Each row comes from the steps of one walk. Every step used is in the known rows, and no mark comes twice. Write the walk behind each row, first mark first.
Known rows
Z/U/N/W/B: [ -5 -17  11 -25   8  -1 -18  -7  36 -22   5  13 -15 -24  35  12 -12   7
   4  23  12  -4 -28  -7 -16  -4   1 -33 -22   9 -27 -21  -5  41  14 -24
 -10  18 -16]
N/W/B/S: [  9 -17   5   8 -23   4   2  -7  16 -27  14  25   9   8  18   7  -2 -11
  -7  22   6 -12 -22 -11  -7  -2  -1 -25 -31  -1 -25 -23 -20  25 -25  -5
 -14  10 -11]
N/U/R: [ -5  16 -16   5   9  -3 -10  -1   0   2  31  13  -9   5  -3   7  -4 -13
  -3  -9  19   0   3   2  -4 -34  22  -9  28  22  -3 -31   3  -1  -7  -7
  -7  -6   8]
U/N: [ -7  -1  -2  14   3   0   0 -10   5   5  -1  -2 -12 -17   5  -3  12  -7
   8   2  -7   3  -8  -7  -5  10   0 -14 -26  11  -8 -21   0   7  20 -12
  16   9 -10]
R/U/N: [-14  -8   1   9  15   1  10 -17  25 -16  -6   3 -18  -4  10   2  26   1
   1  10  -4   0  -7 -14   2   4  -8 -22 -34   3  -6  -9  -1  -9  24  -9
  29   2  18]
N/W/B/S/V/U: [ 22 -23  -1 -12   4  16 -14 -13  42 -45  -4  16  13   3  29  14 -39 -20
 -17  38   7 -13 -20  -1  -6  -9  -4  -8 -60  -5  -8 -26 -19  -2 -35 -10
  -4  -7  -5]
M/U/N/W/B: [ -8  -5   6  16 -17  -8  -4 -17  24 -19  16  18 -17 -12  31  11 -18 -14
  21  33   8  -6 -23 -14 -15   7  14 -34 -32   9 -27 -46   1  34  11 -24
 -25  14 -10]
S/B/W/N/U/V: [ -1 -10 -22  -4  -5  24 -14  -7  10  -9  -1   5 -21  23  18  12 -20   2
  19   3  -4 -14 -17  -9  -6 -32   4 -34   5   1  12 -52  12  14 -16  21
  12  22 -15]
A/U/V/S/B/W: [-20 -13  -5  -8  42  14 -22 -11  22  19  -5   1 -17  30  40  -2 -13 -10
  14   6   6  -6  -4 -15 -11 -21 -12 -60 -49  15  -2 -17   0   3 -46  37
  16   6 -32]
Z/U/V/S/B: [-13 -12   2 -49  47  18 -17  -6  68   7 -18  -4  -5   0  36   4 -12   6
   1  10   5   3  13  -6   0 -40   0 -20  -8  38   1  13   1   1  -9  37
  32  15 -18]
M/U/V/S: [-12  12   0   4  25   3  -2  -9  37  28  -6  12 -11   7  18   5 -30 -33
  19  19  -4 -10  31 -21   1 -17  10 -33  -5   9  -6 -14   6  -4  -2  13
  18  -1   3]
V/U: [  8  -6   3 -12  19   2  -9   3  13 -18   6   2 -10  -5  -4   2 -29   3
 -13  19   8  -8   3   4  -3   7   2  10 -26   4   1 -17  -6  -4   0  -5
   3 -10  -1]
A/U/M: [  0   6  -1  12  57   5 -12  -3  24   0   8  -2 -20   1  22   0 -10  -8
   3  -2   1   8 -11   2  -9  11   4  27   4 -22  -3 -10   0  16 -24  16
   2  -5  -1]
Z/U/M: [  2  -7   1 -25  66  12 -10   8  51  -8  16  -4  -9 -25  19   4  -7   7
   0   2  -2   4  -1   3  -2  -6  12  44  44 -26   2   4   6   2  -5  10
  14   6   7]
V/U/N: [  4  -5  -1   1  20   5 -11  -9  18 -12   7   2 -22 -20   2  -1 -17  -2
  -5  22   2  -3  -5   0  -8  13   2  -8 -55  15  -7 -39  -9   4  19 -15
  21  -4 -12]
W/N: [  4  -8  -3  -1 -12  -6   8   1  -2  -7 -11   1 -14  14   2   9  11  -5
   5  16  -9  -3  -4  -3   0   9  -9 -22   0  -2   0 -11   7  -5  17  10
   7  13  -7]
R/U: [-11 -10   4  -5   9  -3  11  -6  22 -22  -5   4  -7  12   5   4   7   3
 -10   6  -1  -2  -1 -10   5  -5  -6 -13  -6  -6   0  11   1 -12   7   1
   9  -4  26]
W/B/S/V/U: [ 28 -26  -5   9  17  15 -23 -15  55 -52 -25   6  14 -10  18  10 -27 -19
 -22  27   1 -15  -9   4   5  -8  -2   8 -50  10   6 -29 -21 -20 -30  -4
  15 -14  -9]
V/S: [ -5  -6  -2  -5   9  -8   1   1  10  15   1   5   7   8  13  -2  16 -11
  -2  12  -2  -2  12 -10   0  -7  -3 -25 -17  13  -6  17  -5 -17  -5  17
   9   1 -24]
N/U/Z: [ -4   9 -12  13   2  14   1 -11   6   1 -10  10  -6  -4   8   8  10  -1
   4   3   2  -5  -6  -1 -19 -16  20  11  32  20   1 -30   9   6  -3 -17
   0 -26  16]
V/S/B/W/N: [ -6 -41 -13 -11  -6  -3   1   1  11  -7   6   2  -7  29  30   2  25   1
  10  26 -13  -7 -12 -16   0  -4 -15 -54 -27   9   4  -7   6 -29 -14  37
   7  30 -58]
Z/U/N/W: [-13  -6   5 -42  18   2   2  -2  26  -3  16   9 -17 -22  25   7  -6   8
  10  23  -1   3 -16 -10 -16  -8   1 -30 -19  -6 -20  -8   4  30  18 -13
   4  16   3]
Z/U/V: [ -5   6   6 -31  42  14 -13  -1  39   9 -18  -2 -17 -15  12   9 -25   2
   4  -1   5  -7  14  -3  -3 -25   0 -11  23  -2   1  -5   8  19   2  -3
  26   2  25]
Z/U/V/S/B/W: [-16 -29  -4 -43  45  19 -21   0  54   9   3   0  -7   1  40   2 -18   7
   9   8   2  -9   5 -16  -3 -37  -5 -38  -6  14   3   3   6  -9 -34  26
  29  18 -28]
W/N/U/V/S: [ -1   9 -12   1   3   4  -5  -5  15  19 -20  14 -14  25  19  15  -4 -25
  11  16  -5 -12  15 -16  -5 -33   2 -51  -7  14  -4 -25   1   6   6  22
  26   4 -13]
M/U/V/S/B/W: [-17 -14  -9  -3  23  13  -9 -11  41  11  15   6  -7  12  31   1 -31 -18
  24  16  -3 -11   9 -23  -3 -26   7 -45 -14  10   4 -27  12 -13 -30  21
  13  16 -23]
R/U/M: [ -2  -5  -1   1  49   9   9  -7  44 -22  16   2 -10   2  17   3  10   0
  -4   2   2   5  -2  -8   6   3   3  30  14 -26   0   1   6 -15  -8   6
  19  -4  23]
W/B/S/V/U/Z: [ 22 -25  -8  23  18  26 -13 -25  62 -37 -38   7   2 -10  23  12  -2 -23
 -18  33   2 -15  -9   2 -12  -2   3  15 -24  34   1 -51  -7 -27 -31 -19
  21 -33   8]
V/S/B/W/N/U: [ -2 -34 -22  -4  -7   0  -8   2   9 -14  14  10  -1  28  28   6  19   1
   7  21 -14 -10 -17 -16  -4 -27   1 -47 -16  12   9 -20   0 -15 -13  38
   3  23 -57]

Which walk is each row?
[ 10  -5  -9  -9  38  23  -7 -16  38  -7 -35  -5  -9  -6  21  10 -21 -12
  -7  23   3  -3   3   9 -13  -2   3  29  -7  25  10 -26  12 -36 -10 -17
  11 -35  24]
S/V/U/Z
[ -4  -8 -26   9  -1  -9  -5   8 -18  -6  41  20 -25  22   0  16   9 -18
  13   9   5 -15 -10 -10 -10 -25   8 -51  37  -4  -1 -53  14 -17 -10  -9
  -4  12  -5]
B/W/N/U/R
[-12   3  -4  19  12   5  14 -16  25   4  -9   5 -15  -9   4   7  -3 -14
  17  22  -5  -5   8 -10 -16   5  19   8  30  14  -1 -32  16 -14   5 -17
  -4 -17  22]
M/U/Z
[-21  -6   3 -13   0   1  19 -14  11 -15  14  14 -19   6  23   6   2   1
   6  22   3   1 -18 -20  -9   0  -7 -40 -48 -11 -22 -10   4  10  19 -13
   6   8  19]
R/U/N/W
[-13  12  -7  11  19 -11   2  -6  18   0  32  12 -20   0  -1   7 -20 -28
   9  12  12  -1  12  -5   0 -12  20 -17  30  14  -3 -31  13 -16   3 -14
 -11   2  13]
M/U/R
[  7  -2 -14   5 -16  -3   0   1  -4 -14  -7   9 -11  14   0  13   4  -3
   5  14 -12  -6  -8  -3  -4 -16   7 -13  11  -1   4 -26   1   9  18  11
   0   5  -6]
W/N/U
[ 19 -19 -12  15  31   9 -24 -17  55 -42   0  13   0   1  14  13 -16 -37
 -24  22  21  -9  -3   4   3 -16   2 -13 -28  35  -1 -49 -12 -36 -36 -18
  17 -11  -1]
W/B/S/V/U/R
[-10  -5  10  11   5 -10 -18 -16   4 -12  -4  16 -26   2  40   8  -8  -7
   9  22  15  -2 -36  -6 -20   9  -6 -54 -65  17 -32 -39 -10  48  -4 -10
 -24   4 -16]
A/U/N/W/B
[ 10  -7 -13  10  10  16   6 -15  27  -9 -16  -2  20   2  10   3   8 -24
  -4   7 -20  -3   0  -3   7 -15  -6   9 -18 -14  16   4  -8 -28 -19   7
  29  -4  12]
B/S/V
[  7  -8 -10 -13  16  17   5 -19  31 -18  12  10  -2  -9  25   6 -22 -24
  -3  40 -11  -7 -16  -7 -11   1  -4 -15 -80 -10  -8 -40 -11  -7  -6 -15
  30   0  -2]
B/S/V/U/N/W
[-10   7   5  -6  21  14   3 -14  31  -5 -17   4 -16  14  10   8  -8  -6
   0  -4   9  -6  13 -12   6 -19  -7 -23  -8  -4  -2  -8   9  -1   0  -3
  28  -8  42]
R/U/V
[ -9  -9   1 -18  34   2  -9  -7  40  -6  -5  -2 -16 -33  10   3   7   8
   6  11 -10   0  -6  -5  -7  -5   1 -10  -5   3  -6  -4  -1   6  26  -7
  24  12   0]
Z/U/N
[  0   2 -16  16  -8   8   9 -12   4  -5 -25  13 -18  11   5  15  25  -5
  10  20  -7  -6  -7  -4 -19 -10  12 -15  34  18   1 -44  13   0  13  -3
   6 -15   9]
W/N/U/Z
[ 12 -20   1  29 -13   3  -8 -11  27 -33  -6  15  11  -1   5   3  13 -11
  -9   8  -2 -13 -12  -7   3  -1  -3 -15 -16  12  -8 -23 -22   6 -20  -1
  11   4 -17]
W/B/S
[ 13  -5 -18  -2  43  11  -7 -11  42 -17  17   8   0   1   4   8 -16 -34
 -19  19   8  -5   8   4   1 -17   1   1 -23  12   8 -33  -6 -46 -28  -7
  29 -12  12]
B/S/V/U/R
[ -1 -16 -23  12 -11   8   4  -2 -11  -6  -3  15 -20  12   9  14  19   1
  18  18 -13 -19 -19 -13 -22 -12   8 -25  37  -8   0 -53  18  -7  -5 -13
   3  -9   4]
B/W/N/U/Z
[  1 -25  -9   2 -14  -5   6  10 -18  -8  10   4 -14  15   3   8  10   0
  14  16 -17 -14 -14 -12  -3  10 -13 -36   4 -29   0 -23  11 -14   0   0
   1  17 -18]
B/W/N
[-11  -1   6 -38  48   6 -11   1  47  19 -15   3  -9  -5  23   7 -14  -9
   4   7   3  -8  26 -13  -3 -30  -4 -33   7  10  -8  11   2  -1  -4  13
  35   1  -2]
Z/U/V/S
[-15  10   0   1  -6  -5  11 -14  13   4  31  13 -20 -11  17   6 -22 -16
  26  31  -3  -1 -12 -16 -14   7  13 -30 -28 -11 -19 -35   7  21  22 -16
 -13  15   3]
M/U/N/W
[ 12 -20   3   6  -7   7  -7 -17  31 -40  21  27 -11 -14  20   7 -14 -11
 -12  42   9 -17 -26 -11 -17  12   1 -35 -82  11 -32 -61 -27  27  -9 -22
   9   2 -23]
V/U/N/W/B/S
[ 32 -21 -10  20  51  27 -23 -14  82 -49  -4   5   8 -15  29   9 -19 -27
 -18  19   2  -9 -13   7   3   1   7  49 -25 -10   5 -34 -18 -22 -43  -4
  27 -12  -7]
W/B/S/V/U/M
[  5 -17 -20   6 -14  -2  -4   8 -18 -11  16  12 -11  17  -2  12   2   1
  15  10 -15 -19 -17 -12  -8 -15   2 -29  16 -27   6 -34   6   0  -2  -4
  -2   7 -12]
B/W/N/U
[ -2 -27   5 -11   3   5  -7 -13  50 -32  13  22  -8 -25  30   9   6  -2
   0  29  -4 -11 -27 -15 -13  -8  -1 -41 -37   8 -27 -30 -21  31   0 -14
  12  20 -14]
Z/U/N/W/B/S
[-17  -3   4 -12  29   6   6 -11  38  13 -16   9  -9  23  24   7   5 -15
   0   8   6  -6  27 -24   5 -25 -10 -41 -26  11 -10   7   2 -19  -6  15
  37  -7  16]
R/U/V/S
[-13  15   3  -4  47  -1 -15  -7  18  34 -21   7 -20  22  29   3 -12 -24
   7   7   6  -3  18 -12  -8 -16 -10 -52 -37  13 -11  -7  -3   7 -20  23
  21  -9  -3]
A/U/V/S
[ -6 -26  -9  -5  -4  13  -6  -2   7  -9  17  -4   1   4  12  -5  -5  17
   5  -2  -2  -3 -20  -2  -3  -7  -3  -5 -10   2   8  -9   7  -7 -29  12
  -5  15 -25]
S/B/W
[-13   1  -2  -6  24  12  -7 -18  53  13  -6   3  -8  10  32   2 -26 -19
  16  20   2   0  19 -13   4 -26  12 -27 -20  38   5 -19   7  -8  -9  35
  16  10 -17]
M/U/V/S/B
[  0 -27 -21  -3 -18   8  -9  -1   5 -28  13   6 -10  20  14   9   0  13
  12  13 -13 -10 -29  -6  -4 -21   3 -22   4   1  15 -35   6   3 -10  19
  -6  20 -32]
S/B/W/N/U
[ 21 -24  -9  21  17  16 -22 -28  60 -44 -23   5   0 -23  23   8 -10 -23
 -12  27  -8 -12 -16   0  -2   4  -4  -8 -74  24   0 -52 -22 -16  -9 -15
  37  -5 -12]
W/B/S/V/U/N
[ -9 -26 -11 -12   2  12  -7  -3  18   9  -3   4 -16  33  34   7   4 -10
  17  18  -4 -10  -1 -17  -1 -15 -15 -67 -26  18   1 -22  12 -19 -20  36
  25  29 -42]
U/V/S/B/W/N
[-11 -17   8   0  -9  -1   1 -19  27 -33   3  18 -19   4  37  11  10   1
   1  22  14  -3 -30 -17  -7   3  -6 -46 -51  12 -31 -26  -3  21   9 -23
  -9   9   5]
R/U/N/W/B
[  4   4  -3 -11  33  -2 -12   2  16 -10  32  11 -23   1  -5   5 -27 -14
 -17  15  26  -3   9   6  -5  -2   9  -6  -5  32 -11 -37   3 -22  -6 -14
   4 -10  -1]
V/U/R
[ 12 -16  -1 -14   6   9 -25 -15  31 -30  -9   6 -11 -12  43  13 -35 -15
  -6  34  18  -5 -27   3 -12   1  -1 -14 -74  17 -15 -44  -4  10  -4 -27
  -9  -1 -12]
S/V/U/N/W/B
[-20  10   4  -5  14  -5  -1 -12 -10   8   9  10 -27   4  23   3  -6  -6
  13  21   2   3 -24  -9 -22   8  -5 -46 -61  -7 -24 -20  -4  38   3  -1
  -8   6  -4]
A/U/N/W
[ 13 -12 -13  14  26  19  -6 -22  47 -22 -10   0  -3 -20  12   3  -5 -26
  -8  29 -17  -7  -5  -4   0   0  -3   5 -69   4   8 -36 -14 -24  -2  -8
  48  -6   0]
B/S/V/U/N
[  6 -14   8  -7  -1   1 -17  -9  22 -29  13  17 -23 -12  27   8 -36   0
  -6  35  21 -11 -25  -1 -18  14   4 -26 -69  23 -31 -53 -10  33   1 -25
 -13   2 -25]
V/U/N/W/B
[ -4 -25 -23   8 -11  21   0 -11  10 -18  -4   9 -21  18  20  11  18  11
  15  18 -10 -10 -30  -6 -19 -15   9 -16  26  19  12 -55  17  -7 -13   5
  -1   3 -16]
S/B/W/N/U/Z
[ -9 -34  -8 -10   5   3  -7   1  11   2  20   1  10  16  25  -8  14   6
   4   9  -4  -3  -7 -13  -2 -11  -7 -28 -25  17   4   3  -2 -25 -31  29
   4  16 -51]
V/S/B/W
[  7   3 -13 -18  44   5 -17  -5  28 -11  10  -1 -11   2  10  10 -32 -24
 -14  12  22   3   9  10   0 -14   4  10  -7  23   7 -25  10 -41 -12 -15
   7 -14  12]
S/V/U/R
[-11 -10 -17  -8  14  23 -22  -6  22  11  13   8   2  18  32   0 -16  -3
  13  -3   6 -13  -1 -16  -7 -45   7 -36 -15  17   5 -26   2   2 -40  26
  13   4 -33]
N/U/V/S/B/W
